Each row comes from the steps of one walk. Every step used is in the known rows, and no mark comes twice. Write the walk behind each row, first mark first.
Known rows:
z-y: | -120 |  -48 |   24 |  -87 |  105 |  -62 | -125 | -144 |  -14 |   13 |  -68 |  -65 |   42 |  230 | -147 |   28 |  272 |  -86 | -169 |   24 |   29 |  -66 | -196 |  -44 |  244 |
z-c-t-d-a-y-e: |  273 |  155 | -115 |   -7 |   28 |   -7 |   -4 | -149 |  320 |   23 |  259 | -104 | -149 |  -53 |  -66 |  163 |  146 |   50 |  223 | -284 | -208 |  189 |   41 | -136 | -138 |
e-c: | -197 | -190 |  -77 |  195 |  -76 | -234 |   50 |   53 |   77 | -154 | -168 |   10 | -155 |  225 | -196 | -318 |  254 | -109 | -106 |  251 |  166 |  160 |  -41 |  214 |   88 |
t-c: | -101 |   29 | -178 |  -22 |  120 |  -82 | -105 |   -5 |   80 |   51 |  -47 |    3 |  333 |  210 |   37 |  -54 | -140 | -194 | -220 |   28 |   15 | -176 |  131 |   34 |   74 |
e-y-z: | -107 | -223 |  192 |  132 | -184 | -334 |  154 |   17 |  -78 |   95 | -189 |   35 | -476 |  -41 | -184 |  -53 |  292 |  -70 |   16 |  145 |  218 |   84 |   62 |  -40 | -107 |
t-d-a: |  -14 |  153 |  -11 |  -47 |   40 |  276 |   17 |  130 |  -32 |    0 |   90 |   25 |   60 |  -67 |  152 |  240 |   39 |   83 |   81 |  140 |   86 |  181 | -137 |  140 |   30 |
c-t-d-a-y: |   12 |  182 |    0 |   63 |   -8 |  222 |   85 |  -11 |   95 |   35 |   86 |  -53 |  -53 | -265 |   38 |  236 |   -3 |   36 |  108 | -120 |    4 |  367 | -130 |  105 | -187 |
t-c-z-d: |   80 |   54 | -201 | -218 |   -2 |  -57 | -181 |  -13 |  -23 |   67 |  -87 |   46 |  613 | -121 |  187 | -211 | -560 |  108 | -101 |  -19 |   44 | -390 |  -53 | -101 |   16 |
c-z: |  -65 |  -73 | -185 | -197 |  -39 | -106 | -112 |  -81 |  263 |   32 |  -49 |   61 |  156 |   32 |  -33 | -131 | -167 |    2 | -168 |  118 |  189 |  -46 | -120 |  -49 |   17 |
t-c-z-d-a-y-e: |  291 |  275 |  -82 |  -99 |  123 |  -19 |   61 |  -70 |  -84 |   17 |   29 |   27 |  232 | -240 |  161 |   60 |  113 |  182 |   81 | -287 | -305 |   86 |  -50 |  -35 |  -17 |
d-t: | -120 |    0 |   41 |   25 | -138 |   77 |   44 |  242 | -263 |  -65 |   -4 |  128 |  -36 |  170 |   12 |   59 |  -32 | -122 |   77 |  101 |   71 | -109 |  133 |   50 |  306 |
t-c-z: |  -49 |   11 | -343 | -218 |  112 |  -52 | -215 |  -92 |  294 |   89 |   -9 |   77 |  450 |   41 |   28 | -140 | -443 |  -55 | -301 |   17 |  143 | -221 |   18 |  -56 |   -4 |
z-c-t-d-a-y: |   70 |  181 | -154 |  -29 |  -45 |  202 |  -67 |  -95 |  149 |   62 |  223 |  -53 |   52 | -221 |  -28 |  198 | -151 |   26 |  188 | -216 |   29 |  129 | -125 |  -21 | -117 |
y-a-d: | -165 | -257 |  450 |  167 |   70 |  -26 |  123 |  -36 |  -34 |  112 |  -81 | -112 | -206 |  394 |   61 |   35 |  314 | -156 |  -59 |  242 | -168 |  -42 |  150 |   92 | -175 |
e-c-t-d: |  -82 | -190 | -132 |  155 |  -65 |  -54 |  -60 |   20 |  463 |  -88 |    8 |  -89 | -110 |   42 |  -99 | -237 | -313 |  -46 |  -89 |  226 |  233 |  156 |   76 |   68 | -230 |
d-t-c-z-y-e: |  155 |   71 | -191 | -210 |  234 |  -33 | -200 |  -83 |   99 |   -7 |   89 |   54 |  135 |  172 |  -73 |   20 |  -96 |    3 | -197 | -155 | -140 | -247 |  114 | -221 |  271 |
a-d-t-c-z-y-e: |   99 |   26 |  -20 | -155 |  287 |   32 | -123 |  -50 |  -12 |   27 |   96 |   42 |   18 |  282 |  -41 |   88 |  -30 |   -9 | -183 |  -36 | -176 | -360 |  201 | -195 |  135 |
z-d-t-c: |    9 |  136 |  -55 |  -31 |  -41 |  109 |  -52 |  265 | -433 |  -10 |  -17 |  124 |  450 |   32 |  219 |  -40 | -471 |  -36 |   58 |  -40 |  -48 | -456 |  210 |    5 |  274 |
a-d-t-c-z: | -100 |   40 | -136 | -138 |   91 |  159 | -104 |  135 |  -61 |   77 |   53 |  161 |  275 |  106 |   83 |   14 | -538 |  -76 | -172 |  113 |  116 | -429 |  220 |  -26 |   35 |
e-y: |  -99 |  -48 |  -43 |   86 |  -53 | -313 |   53 |   57 |   15 |   64 | -161 |   89 | -117 |  128 | -191 | -116 |  261 |  -95 |  -73 |  160 |  151 |   87 |   32 |   97 |  140 |
a-y-e-c-z: |   38 | -129 | -164 |   73 |   12 | -275 |   48 |  -99 |  367 | -136 |  -50 |   10 | -210 |  -48 | -144 | -261 |  251 |   24 | -160 |   28 |  -24 |  339 |    0 |   69 | -142 |
d-t-c: | -106 |  103 | -146 |    1 |   40 |   97 |  -68 |  211 | -206 |    0 |   32 |  128 |  278 |  170 |   70 |   35 | -324 | -180 |  -92 |    3 |   24 | -302 |  268 |   46 |  257 |
t-c-z-d-a: |  125 |  257 | -196 | -237 |    9 |  111 |  -90 |   22 | -247 |   44 |  -54 |  111 |  518 | -200 |  138 |  -93 | -307 |  247 |   79 |  -71 |   63 | -229 | -276 |   -8 |  198 |
d-a-y-e-c: |   33 |   18 |   21 |  261 |   29 | -204 |  236 |    9 |  -11 | -189 |  -76 |  -13 | -433 |   48 | -188 |  -96 |  766 |   13 |   73 |  -21 | -165 |  533 |  -56 |  242 |   33 |
y-a-d-t-c: | -152 |  -51 |  229 |  136 |  124 |  182 |   20 |  174 | -280 |   77 |   35 |   44 |   94 |  314 |  132 |   94 | -197 | -217 |  -91 |   86 | -170 | -352 |  402 |   60 |   51 |

Write each row's walk:
|   30 |  -10 |   59 |  -42 | -142 |  175 |  -16 |  -63 |  -66 |   75 |  212 |  -47 | -172 | -287 |   50 |  295 |  -15 |    6 |  238 | -179 |   67 |   -3 |  -36 | -114 | -229 | -> t-d-a-y-z-c
| -151 |  -29 |  236 |   63 |  236 |  219 |  -79 |   69 | -322 |   88 |   42 |   14 |  106 |  331 |   52 |  140 | -137 | -191 | -165 |    2 | -194 | -419 |  275 |  -11 |  171 | -> z-y-a-d-t-c
| -127 | -205 | -164 |  166 | -148 | -357 |    9 |  -82 |  328 |  -89 | -175 |  -60 | -234 |  210 | -371 | -484 |   12 | -100 |  -66 |  146 |  241 |  101 |  -47 |   58 |   13 | -> e-c-t
|   -4 | -180 |  -12 |  146 |  121 | -340 |   -7 | -112 |  160 | -189 | -102 |  -77 | -338 |  339 | -304 | -255 |  601 |  -48 | -141 |   98 |  -84 |  178 |  -32 |   42 |  175 | -> z-y-e-c
|   42 | -167 |  -18 |   -5 | -168 |   19 |  -96 | -150 |  378 |  103 |  199 | -155 | -151 | -210 |  -17 |   96 | -428 |  -77 |  108 | -143 |  122 |  -62 |  141 | -238 | -452 | -> a-y-z-c-t-d
| -112 | -167 |  202 |  -58 |  318 |   77 | -157 | -234 |   83 |  182 |  -18 | -100 |  154 |  281 |   -4 |    6 |  -75 |  -87 | -322 |   59 | -149 | -297 |   35 |  -91 | -114 | -> t-c-z-y-a-d
|    5 |    6 |  112 |    9 | -136 |   73 |   28 |  245 | -518 |    6 |  -44 |   91 |  174 | -110 |  199 |   -8 | -431 |  -22 |  120 |  -62 |    9 | -459 |  253 |  -93 |  106 | -> y-z-d-t-c
|   77 |  180 |   76 |  -63 | -120 |   54 |   94 |  110 | -448 |  -25 | -110 |   53 |  164 |  -68 |  103 |   -2 |  176 |  194 |  264 |   16 |   -5 |  -40 | -298 |   80 |  265 | -> z-d-a
|   77 |  -31 |  -64 | -198 | -136 |  -85 |  -64 |  -18 |  -34 |    9 | -115 |   42 |  375 | -119 |  151 | -213 | -312 |  170 |   22 |   75 |   89 | -227 | -169 |  -85 |   41 | -> c-z-d
|  289 |  200 |   41 |  -89 |   -1 |  -59 |  145 |  -57 |  -96 |  -31 |   -8 |    6 |  -15 | -229 |  113 |   71 |  344 |  236 |  183 | -212 | -284 |  231 | -153 |  -30 |  -13 | -> c-z-d-a-y-e
|  -44 |  202 |   76 |   74 |   55 |  315 |  104 |   87 |  -90 |    2 |   98 |    1 |    7 | -268 |  186 |  380 |  175 |   29 |   90 |  -50 |  -63 |  396 | -124 |  202 | -133 | -> t-d-a-y
|  143 |   50 |  -86 |   59 |  119 |   18 |  -36 |  -93 |  247 | -114 |   58 |  -97 | -272 |   39 | -225 |  -70 |  211 |  160 |   51 |   17 |   23 |  259 | -184 |    1 |   64 | -> z-y-e-c-t-d-a
|   72 | -139 |  -53 |  221 |   13 | -127 |   70 |  -33 |  530 | -116 |   78 | -151 | -295 |  -47 |  -72 | -117 |  -23 |  -41 |  -47 |   42 |  -43 |  392 |  187 |   50 | -386 | -> a-y-e-c-t-d
|   99 |  -50 |   64 |  -38 |  166 | -237 |  -41 | -177 |  132 |  -37 |  -26 | -103 | -157 |  341 | -147 |   38 |  558 |  -51 | -102 |  -32 | -215 |   37 |   -7 | -133 |  185 | -> z-y-e
| -183 | -229 |  274 |   85 |   49 |  161 |  -14 |   57 | -198 |  -57 |  -28 |   42 | -264 |  221 | -125 | -107 |    0 |  -17 |  -88 |  180 |   -5 | -182 |   65 |   51 |  139 | -> e-c-z-y-a-d-t
|   68 |   24 |   31 |  269 |   77 |  -14 |  186 |   82 |  122 | -195 |   46 |  -40 | -351 |  -85 |   -7 |   47 |  502 |   51 |   58 |   40 | -151 |  562 |   34 |  251 | -143 | -> t-d-a-y-e-c
|    3 |    1 |   52 |  -34 | -198 |  -15 |   34 | -130 | -193 |   70 |   87 |  -21 | -246 | -166 | -115 |  151 |  247 |  -29 |  256 | -239 |   57 |  -32 | -124 | -130 |  -54 | -> d-a-y-z-c
|   88 |   -8 |  106 |  110 |   53 | -221 |  174 |  -67 |  146 |  -30 |   -4 |  -73 | -233 |  113 |    7 |  127 |  575 | -116 |  -10 | -113 | -311 |  333 |  152 |   20 | -112 | -> a-y-e
|   -4 |   73 |  182 |   82 | -121 |  130 |  104 |  220 | -561 |    8 |  -21 |   70 |  152 | -288 |  257 |  111 | -346 |  -45 |  131 | -199 | -101 | -283 |  259 |  -43 |  -21 | -> a-y-z-d-t-c
|  -15 |  -95 |  -67 |   -6 |  -33 |   22 |  -80 |  -18 |  436 |   39 |   68 | -100 |   48 |   30 |   36 |   -8 | -396 |  -54 |  -53 |  133 |  152 |   30 |   91 |  -56 | -224 | -> c-t-d
|  -83 |  205 |   71 |   73 |  -11 |   98 |  157 |    9 | -217 |    0 |  -29 |   32 |  -75 | -119 |   -2 |  219 |  453 |  -19 |  102 | -107 |  -67 |  352 | -213 |  195 |   59 | -> d-a-y
|   86 |  299 | -110 | -114 |   30 |  161 |    3 |   -4 | -288 |   51 |  -28 |   75 |  439 | -391 |  181 |   73 | -163 |  171 |   64 | -252 |  -81 |   11 | -232 |   74 |   11 | -> t-c-z-d-a-y
| -122 | -136 |  317 |  -35 |   81 |  232 |  -43 |   29 | -230 |   58 |   29 |   29 | -125 |  214 |    0 |  104 |  -64 |  -27 |  -60 |  108 |  -79 | -278 |   76 |  -66 |  128 | -> c-z-y-a-d-t
|  -20 |   33 | -133 |   98 |  -45 |  101 |    7 |   56 |  185 |  -84 |   23 |  -15 | -132 |  -50 | -120 | -123 |  -87 |  102 |   85 |  142 |  234 |  246 | -165 |  154 |  -35 | -> e-c-t-d-a
| -129 | -173 |  307 |  139 | -165 | -110 |  210 |  -39 | -104 |   47 |  -99 |  -76 | -406 | -187 |   17 |  154 |  329 | -125 |   22 |  -56 |   10 |  234 |   52 |  -12 | -307 | -> a-y-z
|   27 | -183 |  321 |    6 | -271 | -152 |  137 |   45 | -328 |   16 | -183 |  -55 | -107 | -130 |  139 |  -88 |   28 |   84 |  191 |   68 |   52 | -172 |  -35 | -121 | -117 | -> y-z-d
|  -45 |    2 |  288 |  105 | -102 |  216 |  213 |   55 | -174 |   36 |   42 |  -48 | -360 | -407 |  162 |  387 |  217 |   40 |  160 |  -52 |   25 |  362 |  -46 |   58 | -356 | -> t-d-a-y-z
|   77 |  232 |   16 |  -98 |  -91 |  131 |   88 |    0 | -295 |    7 |  -56 |   61 |  211 | -398 |  138 |   82 |   57 |  223 |  168 | -165 |  -52 |  159 | -331 |   80 |   41 | -> c-z-d-a-y
|   51 |  129 |  -81 |  -38 |  -21 |  163 |  -13 |   18 |  168 |   32 |   74 |  -31 |   -1 |  -66 |    4 |   84 | -156 |   95 |  114 |   69 |  161 |  146 | -155 |   25 |  -31 | -> c-t-d-a
| -136 | -179 | -255 |  -29 |  -64 | -194 |  -83 |  -44 |  298 |  -98 | -122 |   67 |    0 |   42 | -182 | -383 |  -65 |    9 | -204 |  218 |  283 |   83 | -135 |   92 |   13 | -> e-c-z
|  146 |  -61 |  -85 | -212 |  178 | -210 | -141 | -256 |  316 |   -2 |   -2 |  -53 |  -40 |  209 | -158 |  -45 |  291 |   56 | -191 |  -46 | -121 |  -14 |  -91 | -218 |  129 | -> c-z-y-e
|   53 |   41 |  -25 | -175 | -225 |  117 |  -35 |  217 | -341 |  -61 |  -27 |  162 |  279 | -143 |  180 |  -96 | -464 |  144 |  154 |   37 |   95 | -336 |   -1 |  -75 |  263 | -> c-z-d-t
|   47 |  -87 | -247 | -115 |  -80 |   -2 | -250 | -123 |  488 |   67 |  214 | -111 |  161 |   95 |  -60 |  -49 | -551 |  -76 |   39 |   18 |  179 | -234 |   88 | -193 | -145 | -> z-c-t-d
